Each row comes from the steps of one walk. Every step used is in the known rows, and no mark comes twice. Write the walk behind each row, first mark first.
Known rows:
h/j/g/y/k: [-34.0  -4.8 -18.1  -4.3  17.9  -2.2  -4.8  34.8   4.4  -2.3  13.9  -0.8
  18.1 -10.7  19.7  17.3 -32.1  -3.6 -10.3   4.9]
c/j/g/y/k: [-21.1  11.4 -20.2  -9.0   9.7  -2.5 -12.7  28.0   1.5   5.9  32.3   5.3
  10.5  -7.3  20.3  10.6 -40.7  -8.4 -14.2   0.2]
g/j/c/y/k/b/r: [ 15.0 -18.7 -35.3  25.0  -3.3   0.8 -19.3   5.3   7.4  -9.4  26.7  25.1
   1.0   3.2   4.3  -4.4  12.6  13.4  15.5 -22.4]
b/g/j/c: [  1.2 -14.9 -16.5  -4.6  23.6  24.4   1.4  13.3 -38.8 -11.4   1.7  18.1
  -2.4   5.3  24.1  14.2  28.4 -14.0  -0.5   8.1]
c/y: [  9.0   2.0 -44.2  13.4 -24.6 -23.7 -12.6  13.3  -1.3  19.6  10.0   5.2
 -12.4   0.8 -22.5   2.5  21.0   8.3   6.9 -22.7]
k/b/g/j: [ 11.8 -22.0 -30.0  22.0  30.0  54.5   4.1   8.2 -10.5 -15.4  27.2  22.5
   1.8  29.1   5.2  -7.3  64.5  -8.1  14.7  -9.9]
b/k: [-14.4 -34.1 -29.0  10.4  19.2  17.0  -8.6  16.1  17.0  17.1   7.1  18.0
 -19.1   7.8   4.6  -0.2  25.6   1.8  17.6 -10.5]
g/j/c/y/k/b: [ 14.4  -7.4 -25.2  16.1 -10.7  -3.9 -19.2   8.3 -12.7  11.7  23.0   7.4
  14.3  11.7  -1.2   2.4 -18.2   7.0   3.5 -10.9]
b/k/y/c/j: [  0.5  29.6 -30.3 -18.8 -12.9  -4.2  -8.3  12.0   2.2  -9.6  17.8  -6.9
 -33.2  -3.4   0.0   3.9  -4.8  18.7  -1.3 -13.1]
k/y/c/j: [  6.0  42.6 -38.7 -16.7 -18.7 -11.4  -6.1  17.8  -8.8 -21.5  16.1  -9.9
 -33.0  -7.5  -5.9   6.8  -1.6  19.7  -7.4  -7.7]
k/y/c: [-11.4  19.7 -33.0 -11.1  -9.7   5.5  -1.7  19.4  -2.8  -5.8   5.5   2.2
  -6.8 -12.1 -10.9  28.7  17.2  39.7   8.0 -23.7]
g/j/h: [ 16.5  -4.6 -20.8 -13.1   5.6  11.8  -6.6  32.5 -41.0 -39.8  -0.1  -4.3
 -28.0  12.1   4.1   1.9  23.9 -15.6  -8.9   8.8]
k/y/c/j/h: [ 14.7  33.9 -19.3 -28.2 -30.1 -18.0 -11.4  20.6 -41.3 -38.6   0.3 -17.4
 -49.9  -5.3 -15.7   4.4 -10.4   7.0 -17.8  -1.9]
k/b/g: [  2.8 -29.7 -32.1  38.9  11.9  38.4   1.1  -3.2  -6.4   3.0  19.4  31.2
  -9.7  18.4 -24.3  -7.9  61.4   3.9  19.2 -19.9]
c/j: [ 13.9  19.9 -48.5   3.1  -4.9 -13.8  -8.1  23.9  -9.3 -22.6  15.9  -2.0
 -42.8   2.7  -1.8 -12.4   9.4  -9.6  -8.8   9.7]
h/j/g/y/c: [-30.7   4.1 -13.7 -23.3  14.1  -2.2  -4.2  34.7  -5.9 -17.5   3.1  -2.4
  -0.3 -20.2  -1.5  31.5  -6.8  21.6  -9.3  -9.1]
c/y/k: [  1.6   7.2 -46.9   8.8 -18.5 -24.7 -20.1  17.5   4.8  38.5  21.1   1.7
   9.6  -6.3   9.5  10.6 -21.4   3.6   4.0 -13.0]
j/c/y/k: [ -0.1   6.2 -33.2  -0.8 -21.5 -33.9 -21.6  14.8 -13.2  37.1  10.0   2.4
  11.0 -12.4  14.6  18.8 -39.1   1.7  -2.5  -5.8]
k/y: [-11.3   6.3 -33.0  12.5  -8.2  14.1   8.0  16.0   2.6 -16.1   4.6   8.0
 -10.4   5.4 -20.9   7.5  37.9  21.9   9.5 -17.3]
j/g: [-22.2  -5.4 -19.1   9.7   0.2   5.6 -14.7  18.3 -24.1 -12.9   8.8  28.5
  -2.6   4.2 -18.3  19.2   9.1  -6.7   3.5   2.7]
h/j/c: [-12.8 -13.6 -24.1  -1.8   6.7 -24.3   2.2  30.4 -32.8 -34.2 -31.9  -7.4
 -24.5 -14.3   5.6  14.7   0.1  -3.1 -10.3  25.8]

Which walk is each row?
[-19.5   3.4 -22.8 -13.9  -2.3  14.3  -4.4  12.7  10.8  10.2   7.0   6.0
  -6.6  -7.6  -3.3  24.6  13.5  39.0  15.1 -29.8] : b/k/y/c
[  4.8   7.4 -30.9  -6.7 -11.9 -22.2 -19.3  17.5 -15.8  28.6  15.3  -0.4
  17.9  -5.5  27.8  17.6 -35.1  -4.1  -3.9  -2.1] : g/j/c/y/k
[ 17.0  -9.4 -17.0   8.9 -14.1  -0.3  -9.7  -3.6 -27.5  11.4  11.5  13.5
   2.6  11.7  -9.9   4.1  20.0  -0.1   4.9 -19.5] : k/b/g/j/c/y
[  9.3  21.1 -11.0 -29.8 -24.6 -10.7 -13.3  15.0 -30.5 -26.1   1.8 -14.3
 -49.2  -2.1  -9.9   1.5 -13.5   6.3 -11.5  -6.6] : b/k/y/c/j/h
[-21.3  23.0  -5.9 -16.8 -14.3   1.9 -18.0   4.9 -17.9 -13.2  20.1  14.1
 -14.1   0.7 -12.2  17.6 -20.7   5.9  -1.4  -7.2] : b/k/y/c/j/g
[-15.4  35.8 -14.0 -15.3 -20.3  -5.7 -15.9  10.3 -28.5 -25.3  18.4  11.1
 -14.4  -3.0 -17.9  20.4 -17.6   6.5  -7.4  -2.8] : k/y/c/j/g
[-35.0 -13.5  -8.5  -2.7  21.0   4.9   5.7  35.2  -1.7 -31.1   1.8   2.1
  -2.5  -5.2  -9.0  11.0   8.0  -0.8 -10.6   0.3] : h/j/g/y
[-20.6 -14.1 -20.1   8.9   0.8  26.1   4.9   7.0  18.7   3.3   6.4  12.7
 -10.2  11.1 -11.9   3.0  33.3  21.2  19.3 -24.5] : b/k/y
[  2.8  -8.2 -21.4  -9.9  18.3   7.2  -3.7  27.1 -36.4 -21.9  -3.9   8.3
  -7.2   1.3  22.5  16.2  10.9  -9.3  -6.0  15.4] : g/j/c
[  0.7  -1.8 -27.5   0.7 -25.1 -44.9  -7.5  15.9 -23.9  -2.6 -19.5 -10.6
 -16.9 -11.4 -12.4  10.7  -4.7   4.1  -5.5  -1.0] : h/j/c/y
[-10.3 -26.2 -28.1  30.1  10.6  16.0 -15.3  11.6  22.6 -16.7  34.0  35.6
   3.3   1.0  -9.4  -2.9  15.0  16.4  15.0 -26.1] : j/g/y/k/b/r
[-10.1 -10.3 -21.8  -3.5  18.8  26.9  -0.2  16.0   6.1   8.8  21.8  12.3
   0.4  -8.3  -6.9  16.1  28.9  30.1   4.6 -34.3] : k/b/g/y/c
[-18.8   7.4 -11.0  -8.4  10.4   4.8  -4.0  26.4  -4.8 -21.3  24.5   9.7
 -12.2  -0.8  -8.3   2.9  -3.5  -6.6 -16.1  -5.3] : c/j/g/y
[ 11.9  32.7 -46.3 -15.7  -8.0 -19.2 -14.1  25.0 -12.8 -16.4  16.6  -7.3
 -39.1 -10.4   3.3   5.0  -6.1   7.9  -9.9   1.9] : y/c/j
[-29.2  -3.0 -17.9  -3.5  15.4   6.1 -10.6  29.7   4.5  14.2  26.3  12.6
  22.7  -7.6  17.7  18.9 -29.2  -2.1  -7.4  -5.0] : j/g/y/k
[ -3.0 -18.7 -28.6  22.4  13.2  14.3  -8.0  22.2  13.9   5.4  28.0  10.1
   8.6   6.1  -5.0  -3.1  -3.4  14.9   2.4 -15.5] : g/y/k/b
[-13.7 -16.9 -15.6  20.3   9.7  16.5 -12.8  18.1   4.1   2.0  30.4  18.7
  16.9   8.1 -11.6   3.9 -14.8   9.9   0.9 -13.7] : j/g/y/k/b
[  9.9 -20.5 -37.7  31.0 -12.8 -11.2 -21.0   2.1  10.1  -1.2  21.1  27.7
  -5.8  -3.3  -9.3  -3.6   7.5  19.2  17.0 -25.8] : j/c/y/k/b/r
[-26.0   6.0 -13.6 -22.3  11.6   5.8  -9.8  29.7  -6.1  -1.4  15.4  11.1
   4.3 -17.3  -3.5  33.6  -5.0  23.6  -5.5 -19.7] : j/g/y/c
[-17.9 -12.4 -30.7   5.0  25.1  21.6   0.6  22.1  16.4  29.0  28.8  10.9
  17.5  -6.2  27.6   8.4   2.3  -0.4  -0.2 -14.9] : b/g/y/k
[ -5.1   4.5 -33.0  -1.4 -19.1 -41.9 -15.5  19.7 -13.4  20.7  -2.3 -10.6
   6.7 -15.8  16.8  16.6 -42.2   0.2  -5.9   4.3] : h/j/c/y/k
[  0.0 -25.1 -33.6  36.6  11.5  33.8  -4.3  -2.2  -2.4  18.8  27.4  28.2
   5.5  14.1  -5.7  -3.3  32.5   1.8  17.4 -16.8] : y/k/b/g
